Known rows, with every way that one mark hangs from another
supan{zudir}: [ 0.36 -1.80  0.62 -1.06  1.68 -0.25  0.66 -3.07 -2.30 -1.00  1.27 -1.64
  3.45  0.20  0.58  4.68 -0.53 -1.30 -0.89  3.17 -0.06 -0.65 -0.01 -1.89]
supan{supuf{mogor} zudir}: [ 2.00  1.69 -1.98 -0.54 -0.84 -0.91  1.86 -2.26 -2.59  1.45  1.41  3.42
  2.36 -3.79 -0.76  4.52  0.60 -3.17 -4.84  3.23  0.44 -2.53  1.58 -3.47]
supuf{mogor{vona{gatin}} supan{zudir}}: [ 0.84 -0.07 -2.24 -1.20 -0.94  0.03  0.06  0.68  1.66 -0.29  2.03 -0.68
 -4.10 -2.70  0.14  4.09 -1.30  0.58 -0.87 -0.16  1.81  1.46 -2.74  2.70]
vona{mogor{zerizi}}: [-0.23  0.33  0.17  1.35  0.53 -1.02 -1.95 -2.19 -2.01 -1.06  0.91  0.56
  3.74  2.52 -1.15 -0.61 -0.65 -0.72  1.33 -0.30 -0.60 -2.31  2.44 -3.53]
mogor{vona{gatin}}: [ 0.46 -0.52  0.02 -2.94  0.68  2.26  2.54  1.52  1.49 -1.89 -1.11 -3.64
 -0.62  0.53 -2.56 -1.01  0.18  0.51  1.50  2.82 -0.17  3.75 -3.82 -0.67]
supuf{mogor{zerizi} supan{zudir}}: [-0.68 -0.89 -1.98  0.99 -0.21 -2.56 -1.65 -0.86 -1.64  0.25  4.99  2.74
 -0.94 -0.73  0.41  4.87 -2.47 -1.17 -0.98 -0.32  1.66 -0.92  1.95  2.97]
gatin{lomo vona{mogor{supuf}}}: [-0.82  1.22  2.09 -0.76  0.51  0.81 -1.14 -1.77  4.57  3.81 -4.09 -2.73
 -0.11 -3.91  3.16 -2.49  1.50  1.63 -1.56 -0.72 -2.81 -4.68  0.33 -0.93]
supuf{mogor supan}: [-0.43  0.44 -3.62  0.62 -2.53 -1.30  0.26 -1.32  0.49 -0.84  0.30  0.64
 -1.22 -0.38 -1.08  3.66  0.19  0.22 -0.36 -0.19  1.87  0.13  0.95  0.40]
supuf{mogor{zerizi{rerer}}}: [-0.39  1.57 -0.93  0.17 -2.96 -2.05  1.86  1.87 -1.82  1.14  3.10  2.90
  1.84 -0.06 -2.85  0.86 -3.80 -3.19 -0.42  0.45  0.73 -2.04  3.31  1.11]
gatin{lomo vona}: [-1.52  0.98  0.86 -2.51  1.14  0.76  0.51 -1.15  4.51  4.05 -1.70 -3.56
 -0.63 -4.19  0.91 -0.80 -0.02  0.03 -2.15  3.00 -2.36 -2.97 -0.16  0.71]
supan{supuf{mogor{vona}}}: [ 2.07  1.71 -3.88 -0.94 -2.40  0.14  2.80 -0.12 -1.53 -0.06 -1.47  2.09
  0.73 -2.12 -4.02  1.47  1.37 -2.16 -2.80  2.21  0.73  0.51  0.84 -3.62]
gatin{vona}: [-1.80 -0.06  0.19 -2.40  1.14 -0.22  1.10 -1.72  1.65  1.00 -1.80 -3.48
  1.47 -1.56 -0.44  1.19  0.80 -2.14 -1.41  3.04 -1.46 -0.63  0.63 -1.46]
vona{gatin mogor{supuf}}: [ 0.75  2.03  2.81  0.56 -0.03  1.35  0.38 -0.10  2.36 -0.65 -2.44 -1.14
  1.88  0.00  1.48 -3.49  3.44  1.97  1.13 -0.40 -1.67 -1.64 -1.32 -3.27]
mogor{supuf vona}: [ 0.86 -4.02  0.77 -0.76  0.42  1.37  1.81  0.29 -1.54 -3.78 -4.37 -2.70
  0.56  3.22 -0.53 -0.39  1.01  1.42  2.66 -0.37  0.09  4.17 -1.32 -0.23]
supuf{mogor{vona zerizi} supan{zudir}}: [-0.04 -2.10 -2.42 -0.22 -0.14 -1.77 -1.60  0.46 -1.56 -0.49  4.44  1.29
 -2.92 -0.43 -0.56  4.54 -3.57 -0.80 -0.25 -1.07  2.41  1.32  0.28  3.79]
supan{supuf{mogor}}: [ 1.55  2.65 -3.14  0.07 -2.61 -0.64  2.63 -1.02 -1.39  0.61 -0.96  3.18
  2.04 -2.49 -3.18  1.59  2.19 -2.15 -3.44  2.99  0.34 -1.12  2.28 -4.36]
mogor{supuf vona{gatin} zerizi{rerer}}: [-0.53 -0.32  3.51  0.07  0.44  1.26  0.95  5.10 -0.94  0.12  1.00  0.28
 -0.93  3.14  0.01 -5.12 -2.22 -0.38  2.49 -2.15 -0.16  2.97 -1.36  3.61]
supuf{mogor{vona zerizi} supan}: [-0.36 -1.30 -3.58  0.22 -1.42 -1.46 -0.86  1.55 -0.83 -1.21  2.46  1.33
 -3.13  0.94 -2.47  1.81 -2.46 -0.29  0.97 -1.35  2.44  2.40  0.40  2.87]
supan{supuf}: [ 0.66  1.75 -2.00  0.39 -0.24  0.27  1.43 -2.53 -1.89 -0.07 -1.58  1.29
  3.19  0.60 -1.90  0.80  2.89 -1.83 -2.40  3.35  0.05 -0.57  1.34 -5.63]

Rows
[ 0.06 -4.67  1.63 -0.04  1.84  0.08  0.37  2.17 -3.21 -3.29 -0.67 -0.41
  0.91  4.08 -0.79 -1.95 -1.01  0.44  3.13 -0.95 -0.01  4.03  0.47  2.18]
mogor{supuf vona zerizi}
[-1.88  0.85  1.02 -0.96  1.44 -1.02 -1.85 -1.65  0.86  1.70  0.12 -1.21
  2.19 -1.16  0.13 -0.36 -0.24 -2.08 -0.87  0.26 -1.80 -2.82  2.33 -2.14]
gatin{vona{mogor{zerizi}}}
[-0.10 -2.83  2.99 -0.89  2.17  0.94  1.26  4.20 -0.54 -2.22 -0.09 -0.74
 -0.75  2.09 -0.45 -4.36 -0.09  0.88  2.85 -0.05 -0.86  4.29 -1.51  3.32]
mogor{supuf vona{gatin} zerizi}
[ 0.43 -0.93  0.47  2.80  0.44 -0.25 -2.72 -4.45 -1.18 -1.46 -1.91 -0.24
  1.71  2.28  3.31  1.81  2.04  1.81  1.02 -2.78  0.06 -2.12  0.40 -3.07]
vona{mogor{supuf{supan{zudir}}}}
[ 2.03 -0.06 -1.83 -0.76  0.21 -0.84  0.73 -0.02 -3.76  0.99  3.24  3.82
  0.89 -3.08 -1.69  3.22 -1.21 -3.50 -3.84  2.11  0.65 -0.49  1.65 -1.06]
supan{supuf{mogor{vona zerizi}} zudir}
[ 0.77  0.42 -0.56 -1.90 -1.09 -0.03  2.52  4.58  1.96  0.94  2.49  0.58
 -2.06 -3.66 -3.44 -1.87 -2.76  0.04 -0.17  1.61 -0.30  0.77 -0.55  3.48]
supuf{mogor{vona{gatin{lomo}} zerizi}}
[-1.40 -1.80  0.72  2.30 -0.03  0.24 -2.28  2.04 -2.61 -0.78  0.52  0.87
 -1.96  6.21  1.18 -1.96 -2.79  0.07  3.53 -4.61  1.76  3.11 -0.01  3.98]
mogor{supuf{supan} vona zerizi{rerer}}
[-0.64 -2.70  1.07  1.88  1.34  0.19 -1.05 -2.82 -1.51 -1.87 -1.45 -0.83
  0.58  2.85  3.59  2.72  2.04  1.49  0.60 -1.07  0.66  0.74  0.04  0.57]
mogor{supuf{supan{zudir}}}
[ 0.97 -1.38  2.43 -1.52  0.90  2.84  2.42  2.75  2.90 -0.47 -3.50 -3.34
 -2.39 -0.34  0.63 -3.98  1.13  3.41  1.70  0.45 -1.15  2.86 -3.86  2.08]
mogor{supuf vona{gatin{lomo}}}
[ 0.24 -2.54  1.76 -0.24  1.72  1.87 -0.41  0.77  1.06 -1.81 -1.28 -2.61
 -3.06  1.41  2.90  0.04  1.43  2.81  1.58 -1.13  0.80  4.15 -4.30  2.79]
mogor{supuf{supan{zudir}} vona{gatin}}
[ 1.42  0.44 -1.57 -2.92 -2.22  0.40  3.70  2.73  1.68 -1.14 -0.22 -1.19
 -1.29 -2.88 -3.65  0.53 -0.72 -0.43  0.00  2.29  0.32  1.93 -1.55  0.47]
supuf{mogor{vona{gatin}}}
[-0.64  2.80  2.04  0.27  0.96 -0.25 -0.86  0.63  1.19  0.16  2.09  0.27
  2.15  0.16 -0.95 -3.63  0.42  0.05  0.76  0.69 -1.59 -2.12  0.12 -2.14]
vona{gatin mogor{zerizi}}
[ 2.69  1.86 -1.52 -1.84 -0.52  0.27  2.34  0.30 -1.10  1.28  1.25  2.12
  0.12 -4.87 -1.20  3.01  0.48 -2.51 -4.34  3.18  0.67 -0.47 -0.86 -2.09]
supan{supuf{mogor{vona{gatin}}} zudir}
[-1.81 -3.03  1.20  2.77  1.70 -1.27 -1.95 -0.46 -2.46 -1.91  0.74  1.26
  0.62  4.87  1.65 -0.96  0.59  1.32  2.33 -2.03  0.38  1.60  2.11  2.82]
mogor{supuf{supan} zerizi}
[-0.17 -1.83  0.93 -0.09  0.60  2.16  0.48  1.34  1.81 -2.32 -2.89 -2.86
 -3.45  2.22  1.31 -2.10  2.32  3.06  2.60 -1.20  0.78  4.82 -3.82  1.99]
mogor{supuf{supan} vona{gatin}}
[ 1.42  2.46 -2.09 -0.97 -1.42 -0.24  2.31  2.45 -1.04  0.86  1.25  3.38
 -0.13 -2.64 -3.97 -1.27  0.61 -2.36 -2.73  2.31  0.15  0.68  0.86 -1.17]
supan{supuf{mogor{vona{gatin} zerizi}}}
[-0.14 -0.41 -0.10  2.86 -0.60 -0.24 -2.46 -3.72 -0.36 -1.84 -3.20 -0.39
  1.66  3.48  2.30  0.05  2.77  2.30  1.92 -3.02  0.16 -1.37  0.79 -3.59]
vona{mogor{supuf{supan}}}
[-0.63 -2.00  2.25  0.70 -0.12  0.38  0.01  3.25 -3.48 -0.87  0.21  0.60
  0.44  5.11 -0.36 -2.70 -3.25 -1.35  3.13 -2.58  0.62  2.60  0.90  2.61]
mogor{supuf vona zerizi{rerer}}
[ 0.32  1.52 -2.86 -1.00 -2.27  0.64  0.80  1.82  3.98  0.68  0.28 -0.86
 -5.52 -2.75 -1.16  0.34 -0.63  2.12 -0.32 -0.38  1.43  1.38 -2.74  3.23]
supuf{mogor{vona{gatin{lomo}}} supan}
[ 2.23  3.46 -2.59 -1.29 -2.17  1.08  3.08  1.41  1.58  2.07 -1.19  1.93
 -1.28 -4.52 -2.96 -1.13  1.52 -0.67 -3.38  2.87 -0.01 -0.32 -0.68 -1.99]
supan{supuf{mogor{vona{gatin{lomo}}}}}
[-0.84  0.12  1.43 -0.65  0.43 -0.07 -0.85 -2.38  1.41  0.76 -3.61 -2.18
  2.12 -1.34  1.55 -0.62  2.40 -0.63 -0.76 -0.54 -1.84 -2.37  1.43 -2.84]
gatin{vona{mogor{supuf}}}
[-0.24  3.40  2.37  0.31  1.00  0.76 -1.32  0.71  3.33  2.79  2.06  0.20
  0.51 -1.74  0.31 -5.34 -0.39  1.80  0.17  0.82 -2.53 -3.71 -0.66 -0.61]
vona{gatin{lomo} mogor{zerizi}}
[ 0.17 -4.53  0.30  0.48  1.54  1.01 -1.06 -1.34 -1.49 -2.84 -2.12 -2.46
 -1.83  3.45  2.63  2.41  0.63  2.14  2.05 -2.13  1.58  4.03 -2.40  1.45]
mogor{supuf{supan{zudir}} vona}
[ 0.16  1.47  2.43  1.55  0.56  0.78 -2.09 -1.63  2.01 -0.18 -1.05 -0.66
  0.01  0.16  3.84 -1.43  3.13  2.69  0.69 -1.72 -0.69 -1.74 -1.85 -1.77]
vona{gatin mogor{supuf{supan{zudir}}}}
[-1.67 -3.61  1.86  2.35  2.80 -1.45 -2.60 -0.94 -3.08 -1.30  2.15  1.36
  0.84  3.84  3.26  1.16 -0.10  0.75  1.29 -1.63  0.46  0.79  1.64  3.18]
mogor{supuf{supan{zudir}} zerizi}
[-0.98  2.38  0.77 -1.49  0.34  0.75 -1.20 -2.42  4.81  4.34 -2.36 -3.04
 -0.03 -4.31  1.74 -1.56  0.42  0.40 -1.92  0.78 -2.42 -5.13  0.07 -1.82]
gatin{lomo vona{mogor}}
[-0.59  5.82  2.38  1.07 -0.44  0.96 -1.31  1.41  3.12  4.47  2.80  0.95
  0.03 -0.83  0.99 -5.74 -2.11  0.29  0.31 -0.60 -2.08 -5.06 -0.38 -0.50]
vona{gatin{lomo} mogor{zerizi{rerer}}}
[-1.60  1.79 -2.88  1.89 -2.75 -2.02 -0.95  0.93 -0.93  1.42  3.79  3.51
 -1.51  1.28 -0.76  1.81 -3.32 -1.78 -0.06 -2.21  2.06 -1.17  2.56  2.63]
supuf{mogor{zerizi{rerer}} supan}
[ 0.01 -0.35 -2.90  0.51 -1.43 -1.67 -0.42 -2.13 -0.45 -0.10  2.05  0.90
 -1.10 -1.60  0.81  6.07 -0.84 -0.11 -1.31  0.10  1.84 -0.82  0.30  0.98]
supuf{mogor supan{zudir}}
[-1.46 -0.14  2.20 -0.30  1.52 -1.00 -1.97 -1.26  0.59  1.16 -1.59 -1.03
  2.33 -0.73  1.55 -1.66  0.94 -1.28 -0.52 -1.06 -1.85 -2.47  2.49 -1.13]
gatin{vona{mogor{supuf zerizi}}}
[-1.24  1.12  1.14  3.90 -0.66 -0.92 -3.87 -1.62 -2.00  0.23  0.38  2.52
  1.53  5.02  2.28 -1.68 -0.32  0.21  2.19 -5.24  0.52 -2.59  2.45 -0.95]
vona{mogor{supuf{supan} zerizi{rerer}}}
